(in the rows, 128 means zero)
Known rows, with every step that occurs:
x-j: [123 127 147 111 100 111 175 102 132  89 132  97 108 129 159 135 119 112
 135 127 137 176 136 135 136 119 154  44 111 162 117 152 102]
g-h: [121 147 137 111 133 136 142  99 118 129 117 128 138 120 122 126 138 127
 104 129 124 143 120 117 138 130 129 142 120 128 127 129 125]
q-l-z-t-j: [149  85 133 185 112 112 209 151 149 110 104  84 121 131 168 114  68 140
 179 159 111 151 140 128 106 104 156  63 118 142 125 145 130]
e-h: [111 155 113 114 133 117 122 107 134 120 120 125 131 125 115 138 152 122
 120 119 123 148 124 123 142 127 122 146 111 135 133 127 135]
g-h-e-c: [123 164 121  85 160 151 118  95  93 145 125 147 156 152  72 138 162 132
  88 140 110 161  93 104 132 132 136 186 130 119 132  79 148]
c-e: [122 154 142 105 118 122 136 110 133 119 129 136 122 138 116 138 147 125
 113 127 123 170 114 131 125 124 127 106 106 143 146 120 127]
n-g-h: [125 161 133  78 137 138 111 100 113 148 104 139 148 105 106 119 150 133
  84 119 130 130 109 108 141 136 112 165 131  92 136 129 124]
q-l-z-t: [148  89 144 182 118 128 190 156 153 110 119  99 120 130 167 114  89 142
 170 151 115 131 127 130 115 108 148  93 129 124 135 135 122]
x-j-t-z-l-y: [135  51 171 208  88 120 172 113 164  91 166 119  43 108 207 168  82 112
 176 149 141 137 148 164 158  82 165  31  86 210  80 161 117]
h-g-n: [125 163 135  74 138 142 119 107 133 125 117 134 155 126 104 128 159 114
  91  97 149 127  97 110 129 152 121 149 145  89 143 105 128]
z-t-w: [133 107 143 155 132 125 182 103 159 115  95  86 136 129 121 133 100 117
 129 139 120 167 118 126 111 119 134  81 114 169 105 145 129]
e-c: [122 142 128 110 122 134 137 105 119 112 127 127 143 144 110 141 141 123
 115 128 129 168 108 119 114 116 136 112 120 141 139 114 121]
z-l-y-g-h: [139 137 144 157 138 134 109 133 106 148 122 160  96 124 139 141 135 131
  92 106 110  84 149 135 157 159 111 193 122 104 126 137 146]
l-z-t-j-x: [139  94 133 170 119 107 221 102 146 121  99  77 106 149 165 113  59 138
 185 165 116 190 142 125 114  79 164  10 113 191  93 168 140]
h-g-y-l-z-t: [137 113 114 145 140 146 103 166 130 133 143 132 159 139 115  98 121 147
 162 133 148  83 119 128 121 120 125 148 173 112 132 110 117]
x-j-t-w: [122  98 157 117 108 111 202  74 176  84 130  73 106 113 153 141  91  92
 144 151 130 190 128 137 123 102 158  29  95 201  93 165 100]
x-j-t: [120 111 162 111 100 114 189  76 154  85 144  81  97 115 169 138 104 104
 156 141 143 191 127 133 132  96 168  31 103 190 103 156  93]
y-l-q: [131 115 109 141 103 128 123 161 114 118 142 135 134 128 183 137 127 103
 127 125 131 137 152 127 130 144 137 122 122 132 128 149 107]
c-e-h-g-y-l-z: [116 161  88  96 156 127  36 170 126 147 159 180 158 144  63 106 178 152
 138 122 126  78 114 135 142 137  96 221 146  89 163  84 137]
n-g: [126 146 131  85 115 129 119 107 128 123 109 126 136 113 123 127 145 120
  98 115 139 147 112 117 132 128 116 113 133 106 141 139 117]
c-e-h-g-y-l-q: [110 159  73  87 151 139  19 183 117 157 155 183 154 137  84 137 195 130
 117  97 122  94 122 136 143 170 100 232 123 100 150  82 138]
t-j-x: [120 125 132 111 100 107 198  90 135 105 106  90 109 138 167 133  98 111
 140 136 128 195 146 131 121 109 150  22 101 177 107 165 127]
y-g: [128 158 139 104 123 119 134 108 123 119 111 112 125 129 122 132 143 122
  95 105 128 144 137 120 114 148 121 117 126 113 143 137 129]
l-y-g-h: [126 158 138 127 157 128 107 118  88 159 107 143 108 124 117 137 145 127
  80 113 110 108 127 136 135 158 108 179 137 100 128 134 146]
l-z-t: [142 103 139 177 131 126 174 120 142 121 114 100 123 136 141 116  89 142
 167 154 122 155 120 119 121  91 147  80 132 155 117 143 130]
g-y-l-z-t-j: [135 100 113 161 125 120 151 152 121 137 131 110 151 134 135 101  80 144
 184 159 134 124 145 127  97 106 138  98 147 151 121 140 118]
g-y-l: [116 135 122 100 109 137 108 144 115 118 157 139 153 122 134 120 143 118
 127 124 145 109 135 134 113 139 117 139 145 124 146 127  96]
y-g-h: [125 174 141  99 144 128 126 100 109 144 107 122 135 121 104 123 149 133
  78 109 117 128 132 112 125 158 116 170 125 101 137 126 136]
y-g-h-e: [127 180 130  78 162 134 116 100  96 150 109 131 140 136  82 128 163 132
  65 115 109 136 122 103 130 162 120 190 138  89 134 100 156]

Rows:
[104 181  95  69 149 129  34 154 122 145 156 175 159 138  57 122 199 138
 111 100 134  91 111 141 139 158  92 225 135  92 160  76 131] : c-e-h-g-y-l
[111 199 117  58 167 128  72 107 136 150 123 162 154 134  48 134 195 130
  88  92 125 127  87 118 143 161 101 214 119  82 157  75 155] : c-e-h-g-n
[133 106 115 121 119 119 147 140 123 152 118 110 140 129 139  91  81 143
 174 152 133 128 140 126 105 102 131  78 150 134 117 155 120] : n-g-y-l-z-t-j-x
[138 111 148 167 159 152  99 107 115 159 147 162  89 134  96 167 136 137
 103 144 108 105 117 129 141 123 132 196 112 137 106  86 177] : j-t-z-l-y-g-h-e-c
[142 103 130 180 121 122 160 145 130 121 134 111 137 139 157 103  90 137
 168 156 132 130 139 127 119 103 145 104 143 138 124 146 112] : y-l-z-t
[130 124 104 113 128 142  83 170 124 121 154 151 160 134 118 101 142 136
 139 126 149  76 127 130 127 128 116 157 172  94 148 116 109] : h-g-y-l-z
[136  89 176 189 122 122 149 106 141 131 149 124  51 105 167 156  99 128
 135 134 126 104 157 150 154 118 147 105  90 167  85 149 139] : x-j-t-z-l-y-g-h
[131 143 144 132 143 127 125 151 100 146 113 139 102 120 144 136 144 125
  84 111 100  84 136 146 131 175 111 193 133  70 146 124 137] : q-l-y-g-h
[127 163 129 107 173 134  97 118  74 165 109 149 111 137  95 142 158 122
  65 117  99 115 115 127 141 163 114 204 150  88 126 108 165] : l-y-g-h-e
[138  74 148 214 102 132 134 145 139 111 143 155  74 120 178 164 108 124
 140 134 133 105 146 154 151 107 130  89 104 162 106 146 141] : t-z-l-y
[142  92 122 170  93 140 139 152 145 108 138 141 112 127 190 153 116 114
 136 118 123 142 153 119 151 133 143 108  94 153 118 150 124] : z-l-q
[137 112 109 128 127 122 119 154 117 154 116 120 163 120 114  93  91 147
 163 147 141 113 132 117 101 113 120 121 161 114 132 141 117] : n-g-y-l-z-t-j
[124 128  98  88 112 146  62 172 106 150 143 159 156 107 142 125 150 113
 114 113 139 103 132 119 120 157 106 167 148  91 147 134 104] : n-g-y-l-q
[139 114 150 196 135 133 111 135 118 149 126 160  83 116 142 153 127 142
 100 118 116  72 154 141 150 143 111 164 108 119 114 134 162] : t-z-l-y-g-h
[112 160 102  96 145 125  92 113 139 119 116 131 143 132  93 136 173 128
 107  99 134 128 111 124 158 138 115 165 126 112 132 105 140] : e-h-g
[134 129 142 139 121 119 132 160 113 122 117 127  91 126 162 144 138 114
  98 107 110 102 140 154 120 164 115 145 136  84 153 135 130] : q-l-y-g
[121  89 167 148  95 113 190  79 169  88 149  83  83 106 173 150  96 112
 162 154 149 178 132 139 124  80 169   4  89 205  92 151 109] : x-j-t-z
[139 104 115 135 141 134 112 155 140 151 120 124 165 116  98  95 100 137
 143 151 129  92 120 123 103 122 103 147 164 111 132 141 116] : n-g-y-l-z-t-w
[129 115 134 149 118 113 189  99 134 119  94  82 128 132 138 131  88 127
 150 138 131 189 129 122 109 110 151  55 111 174 104 144 131] : z-t-j
[110 172 120 102 140 113 107 109 134 131 128 145 126 137  86 139 170 132
 117 121 111 160 113 131 138 130 114 160  94 138 146 108 144] : c-e-h
[139 122 158 176 129 133 115 134 127 146 132 161  89 114 141 156 128 123
  99 105 129  77 145 136 129 154 108 152 118 104 129 131 159] : t-z-l-y-g-n
[144  79 141 178 105 109 235 137 158 108 105  75 101 144 191 113  57 138
 191 162 107 166 149 135 110  95 165  21 110 161 110 160 131] : q-l-z-t-j-x
[135  64 174 179  77 122 190  97 185  77 164 100  70 107 193 154  87 119
 175 147 148 155 153 140 147  79 171  15  74 211  88 155 110] : x-j-t-z-l
[124 130  91 139 162 135  73 165 133 149 140 141 162 137  86 100 141 157
 162 126 134  73 117 128 135 128 112 201 164 104 132  97 135] : e-h-g-y-l-z-t
[126 178 149  76 138 128 130  97 121 140 111 123 141 121 104 127 150 116
  78  96 132 132 122 104 102 168 113 155 137  82 153 123 133] : y-g-n
[119 146 118  68 112 140  78 145 110 136 142 150 162 108 115 113 153 122
 107 113 150  99 121 125 117 144  99 163 159  86 156 127  96] : n-g-y-l
[135 119 122 151 110 117 141 149 125 110 146 131 137 134 161 106 111 126
 147 150 135 120 148 129 128 110 135 114 145 124 140 150 105] : y-l-z
[118 141 118  81 131 150  94 129 133 117 132 137 149 128 100 130 162 126
 110 102 149 114 103 126 126 137 114 134 149 116 140 105 123] : h-g-y
[122 126  78 141 156 119  91 160 126 150 122 125 165 138  86 100 119 155
 171 132 133  93 132 129 126 123 120 173 153 121 122 108 141] : e-h-g-y-l-z-t-j
[128 117 115 130 118 132 113 161 120 122 159 145 150 128 139 103 122 132
 153 146 138  97 138 129 114 118 121 138 156 118 149 136 103] : g-y-l-z
[111 143  69 100 143 142  37 179 119 146 148 166 160 127 113 134 178 122
 120  96 134  83 132 128 144 167 105 219 140  97 137 100 129] : e-h-g-y-l-q
[136 106 104 145 134 129 121 163 126 136 125 118 161 140 115  97  98 147
 170 139 146 104 131 128 111 116 133 120 163 128 121 121 126] : h-g-y-l-z-t-j
[125 151 120  90 138 141 125 105 108 121 131 134 146 158  88 146 155 121
 103 135 119 177  97 112 122 123 140 137 132 131 137  89 140] : h-e-c
